Each row was made from one small tree. The marks that hang from a mark follow it in brackets, in alphabetical order. Every link used is in the known rows. Write each row's tree.
Known rows
L[U[J[F]]]: [-0.149  0.232 -1.716  0.305 -2.466  1.592 -1.356 -3.623 -3.831  0.135
 -1.141  2.567  0.787 -0.929 -0.168 -2.151 -0.516 -2.196 -0.028  0.427
  2.893 -3.228 -0.782 -0.995]
U[J[W] Q Y]: [ 1.944  0.865 -2.249  0.886 -1.725  4.686 -0.259 -2.338 -6.503  1.306
 -1.467  3.272  1.626  1.129 -0.895 -3.115  2.143  0.374 -0.415 -1.568
  0.109 -3.660  0.843 -5.257]
L[U]: [-0.381 -0.059 -1.168  0.225 -2.362  0.779 -1.187 -3.310 -2.230 -0.620
 -0.800  3.725  0.461 -2.097 -0.134 -2.167 -0.125 -1.708  0.485  0.210
  3.620 -2.985 -1.301 -0.378]
E[Y[U[Q]]]: [ 0.267 -0.319 -0.894  0.350 -0.647  1.452 -0.896 -4.008 -2.974  0.638
 -0.971  4.274  1.209 -0.484 -1.070 -2.109  4.038  1.887  0.765 -0.883
  4.337 -3.295 -1.033 -1.098]
U[L Q]: [ 0.812  0.646 -1.126 -0.489 -2.988  2.365 -1.729 -3.285 -3.533  0.091
 -0.762  2.023  0.042 -3.630 -0.063 -2.852  1.322  1.963  0.120 -2.076
  0.877 -4.245  1.980 -2.640]
J[F U[L Q Y[E]]]: [ 1.758  0.052 -0.932 -0.619 -0.747  2.281 -1.883 -5.527 -6.572  1.318
 -2.528  0.845  0.177 -2.611  0.678 -1.981  0.701  0.419 -0.041 -0.593
  2.096 -3.842  2.732 -1.448]
F[D]: [-0.852 -0.155 -2.249 -0.504 -2.193  1.289 -0.522 -2.167 -3.040 -0.380
 -1.679  2.981 -0.789 -2.666 -0.439 -2.335  1.605  2.196  1.536  0.188
  3.370 -3.489 -2.349 -2.007]
W[J[F[D] U[Q Y[E]]]]: [ 0.639 -0.076 -2.449 -0.511 -2.026  3.264 -0.490 -4.005 -6.660  0.956
 -1.797  1.158  0.745 -0.799  0.111 -1.778  0.056  1.993 -0.226 -0.840
  2.862 -4.035  0.135 -2.652]
C[Q]: [-0.215  0.793 -1.519 -0.383 -1.265  1.753 -0.874 -2.798 -4.196 -1.415
 -0.346  1.412  1.498 -3.170  0.442 -3.405  1.751  1.152  0.869 -0.821
  2.091 -2.079 -0.057 -0.510]
J[U]: [ 0.760 -1.835 -1.148 -0.240 -0.615  1.163 -1.366 -4.599 -2.139 -1.073
 -0.988  3.183  1.022 -1.998 -0.175 -2.392  1.156 -0.957  0.718  0.720
  3.804 -3.588 -0.293 -1.499]
L[U[Y]]: [ 0.249  0.341 -1.297  0.705 -2.473  0.984 -0.909 -2.482 -3.209  0.678
 -0.816  4.585 -0.058 -0.783 -0.418 -1.907  0.176 -1.214  0.242 -0.272
  3.273 -3.330 -1.321 -1.201]
W[J[F]]: [-0.336 -0.168 -2.267 -0.465 -3.441  3.151 -0.958 -3.373 -3.673 -0.323
  0.280  0.364  0.934 -1.983  0.084 -2.627 -0.001  3.207 -1.053  0.260
  1.787 -1.917 -0.568 -1.679]
L[U[J[W] Q]]: [ 0.628  0.653 -1.739  0.501 -1.837  2.629 -0.985 -3.823 -4.708 -0.537
 -1.682  3.366  1.721 -0.696 -0.179 -2.596  0.218 -2.955  0.144 -0.938
  2.505 -3.532 -0.041 -2.430]
W[J]: [ 0.098 -0.604 -2.175 -0.123 -3.441  2.764 -0.532 -2.405 -2.546 -0.045
  0.871  1.992  0.798 -1.337 -0.598 -2.500  0.057  2.918 -0.583 -0.431
  1.993 -3.026 -1.044 -2.239]
J[F[D] U W]: [ 1.113 -0.278 -2.124 -0.991  0.552  2.437 -1.825 -6.612 -5.691 -2.776
 -2.968  0.702  0.399 -3.084  1.242 -2.888  1.643 -0.492  0.571  1.507
  3.791 -0.497 -0.712 -2.104]
W[J[F U[L Q Y[E]]]]: [ 1.565 -0.010 -1.940 -0.507 -2.442  3.241 -1.219 -4.281 -6.061  1.341
 -0.801  0.801  0.544 -1.136  0.114 -1.895 -0.371  2.125 -0.942 -1.279
  1.849 -4.069  1.461 -2.398]
D[F]: [-1.042 -1.038 -1.444 -1.458 -3.299  2.202 -1.373 -4.450 -3.224 -1.214
 -0.560  1.639  0.041 -3.563  0.218 -2.238  1.971  0.721 -0.599  1.522
  1.776 -1.777 -0.050 -0.328]
Y[U]: [-0.439 -1.785 -0.649 -0.498 -1.276  1.825 -0.834 -4.744 -1.600 -0.900
 -1.217  3.785  0.803 -1.581 -0.320 -1.843  2.285  1.413  0.616  0.662
  4.564 -2.910 -1.140 -1.172]
W[J[F[D] U[L Q]]]: [ 0.881  0.058 -2.616 -0.965 -2.695  3.018 -1.359 -4.523 -5.794 -0.062
 -1.355  0.721  0.292 -1.757  0.339 -2.125  0.160  1.972 -0.484 -1.285
  2.598 -4.145  0.466 -3.047]
Y[E U[J[F W] L Q]]: [ 1.419 -0.525 -0.296 -0.918 -0.204  3.322 -1.117 -5.902 -5.843  1.626
 -2.597  1.181  0.808 -1.782 -0.046 -1.374  0.488  1.259  0.602 -0.996
  2.629 -3.891  2.101 -1.023]
L[U[J Q Y]]: [ 0.693  0.771 -1.779  0.955 -2.568  2.382 -0.577 -2.414 -5.249  1.520
 -1.619  4.441  1.078  0.761 -0.711 -2.059  0.360 -2.328  0.064 -1.378
  2.316 -4.950 -0.065 -2.829]
U[J[F] L Y[E]]: [ 2.300  0.660 -1.651  0.182 -2.506  2.483 -1.404 -2.120 -6.150  4.522
 -0.427  1.196 -1.478 -0.265 -1.077 -1.599 -0.849  2.561 -0.236 -1.054
 -0.343 -4.590  1.563 -2.139]

Which tree is each row?
[ 2.344  0.273 -1.390 -0.998  0.000  3.156 -2.718 -7.416 -6.034 -2.386
 -2.317  0.026  0.977 -3.745  1.529 -3.266  1.527 -0.629 -0.491 -0.045
  2.031 -1.080  2.281 -2.510] -> J[F U[L Q] W]
[ 3.025  1.743 -1.686  0.161 -1.731  4.364 -1.342 -3.309 -8.493  3.269
 -1.860  0.619 -0.133 -0.631 -0.339 -2.407  0.231  1.815 -0.500 -2.297
 -1.088 -3.937  3.113 -3.645] -> U[J[F W] L Q Y[E]]
[ 0.944 -0.346 -1.358  0.513 -0.343  1.770 -1.139 -4.344 -3.589  0.773
 -0.645  3.440  0.901  0.425 -1.108 -2.110  3.412  1.559  0.331 -0.111
  3.879 -2.297 -1.558 -1.325] -> E[Y[U[J[F W]]]]
[-0.109  0.779 -2.245 -0.799 -1.081  2.838 -1.425 -4.834 -5.121 -2.416
 -2.171  0.082 -0.037 -3.905  1.063 -3.341  1.785  1.972  0.280  1.415
  2.301  0.704 -1.269 -1.700] -> J[F[D] W]
[ 0.478 -0.971 -0.332 -0.713  0.308  3.564 -0.436 -5.886 -5.641  0.817
 -3.033  1.366  2.000 -1.445  0.010 -1.596  0.897  0.593  0.810  0.056
  3.331 -3.157  1.237 -0.630] -> Y[E U[J[F W] Q]]
[ 0.951 -0.748 -2.015 -0.319 -2.060  2.867 -0.818 -4.004 -5.070  0.922
 -0.504  1.077  0.787 -0.724 -0.025 -1.917 -0.408  1.925 -0.746  0.047
  2.510 -3.162  0.050 -1.733] -> W[J[F U[Y[E]]]]
[ 1.374 -1.012 -0.845  0.045 -0.239  2.022 -0.628 -4.141 -4.732  1.004
 -2.166  3.442  1.234 -1.223 -0.304 -2.002  1.154 -0.610  0.854 -0.554
  3.088 -4.743  1.186 -1.970] -> J[U[Q Y[E]]]
[ 1.693  0.504 -1.822 -0.700  0.922  3.276 -1.157 -6.116 -8.266 -0.703
 -4.155  0.924  0.715 -2.299  1.102 -2.481  1.696 -0.235  0.665  0.191
  3.094 -1.640  0.739 -2.523] -> J[F[D] U[Q Y[E]] W]
[ 1.699 -0.849 -1.083 -0.558 -1.134  1.745 -1.909 -4.988 -3.545 -0.514
 -1.376  2.828  0.625 -2.551  0.054 -2.409  1.216 -0.614  0.489 -1.143
  2.764 -4.923  1.671 -2.534] -> J[U[L Q]]
[ 0.802 -0.751 -0.249 -0.960 -0.781  2.863 -1.001 -5.407 -5.421  2.309
 -2.534  1.394  0.702 -1.703 -0.253 -1.069  0.252  1.452  0.739 -1.036
  2.821 -4.981  2.150 -0.614] -> Y[E U[J[F] L Q]]
[ 1.106  0.712 -1.534  0.686 -1.502  2.083 -0.928 -3.329 -5.646  1.583
 -1.536  2.811  0.358 -0.051 -0.323 -1.855 -0.913 -1.777  0.021  0.010
  2.278 -2.713 -0.496 -1.109] -> L[U[J[F W] Y[E]]]
[ 0.518 -0.367 -1.455 -0.854 -1.830  3.087 -1.296 -5.178 -5.151  0.554
 -2.453  2.321  0.359 -0.865 -0.155 -1.713  2.147  1.356  0.228 -1.146
  3.153 -4.830  0.819 -3.054] -> Y[U[J[F[D]] L Q]]
[ 1.355 -0.054 -1.229  0.441 -1.077  1.661 -1.244 -3.799 -3.734  1.824
 -0.660  4.104  0.504  0.443 -1.465 -1.879  3.370  1.809  0.463 -1.808
  3.439 -4.523 -0.338 -2.099] -> E[Y[U[J L Q]]]
[ 1.403  1.447 -2.284  0.244 -0.984  4.578 -0.105 -3.005 -8.973  2.437
 -3.185  1.138  0.946 -0.039 -0.375 -2.413  1.107  1.166  0.296 -1.061
  0.425 -3.380  1.165 -3.532] -> U[J[F[D] W] Q Y[E]]
[ 0.684  0.227 -1.709  0.287 -0.300  2.214 -0.897 -4.413 -4.962  0.777
 -1.792  3.464  1.026  0.329 -0.970 -2.142  4.014  1.568  0.731 -0.895
  4.071 -3.056 -1.281 -2.125] -> E[Y[U[J[F[D] W] Q]]]
[ 2.142  1.487 -1.623  0.117 -2.558  3.667 -1.158 -2.535 -7.890  4.365
 -1.673  0.898 -0.293 -0.500 -0.659 -1.938  0.014  2.063 -0.359 -2.321
 -0.779 -5.428  3.213 -3.103] -> U[J[F] L Q Y[E]]
[ 1.298 -0.774 -1.876 -0.013 -2.050  3.063 -0.330 -3.282 -4.734  1.165
 -0.546  2.616  1.347 -0.227 -0.577 -1.845  0.036  1.449 -0.318 -1.305
  2.522 -4.670  0.369 -2.817] -> W[J[U[Q Y[E]]]]
[-0.605  0.150 -2.748 -0.612 -3.423  2.943 -0.680 -3.080 -4.375 -0.207
 -0.388  0.574  0.220 -1.928  0.045 -2.403  0.210  3.478 -0.543  0.084
  2.261 -2.372 -1.246 -2.046] -> W[J[F[D]]]
[ 0.817  1.565 -2.280  0.537 -1.962  3.002 -0.824 -3.460 -7.004  0.680
 -2.640  3.228  0.822  0.226 -0.039 -2.298  0.609 -2.075 -0.065 -0.998
  2.355 -3.456 -0.243 -3.119] -> L[U[J[F[D] W] Q Y]]
[ 0.626  0.040 -2.745 -0.459 -2.441  3.392 -0.662 -3.975 -6.345  0.348
 -1.631  1.417  0.778 -0.572  0.185 -2.061  0.754  1.854 -0.560 -0.871
  2.812 -3.866 -0.178 -3.324] -> W[J[F[D] U[Q Y]]]
[ 1.054  1.242 -1.505  0.582 -1.441  2.950 -0.711 -3.649 -6.855  1.469
 -2.418  2.616  1.206 -0.216 -0.074 -2.071 -0.298 -2.162 -0.018 -0.857
  2.013 -3.305  0.654 -1.765] -> L[U[J[F W] Q Y[E]]]
[ 1.392 -0.147 -2.454 -0.616 -2.413  2.483 -1.134 -3.740 -5.919  1.588
 -0.936  1.127 -0.722 -0.958 -0.110 -1.517 -0.565  2.727 -0.333 -0.930
  2.563 -4.155 -0.033 -2.368] -> W[J[F[D] U[L Y[E]]]]
[ 0.460 -0.897 -2.197 -0.553 -2.338  2.809 -1.206 -4.638 -4.135 -0.610
 -0.284  0.787  1.209 -1.478  0.223 -2.351 -0.052  1.479 -0.897  0.311
  2.767 -2.733 -0.184 -1.863] -> W[J[F U]]
[ 0.739  0.720 -1.350  0.847 -2.052  2.220 -0.372 -2.436 -5.660  2.377
 -1.915  3.987  1.020  0.357 -0.791 -1.636 -0.417 -2.092  0.449 -1.419
  2.370 -5.191  0.323 -1.800] -> L[U[J Q Y[E]]]
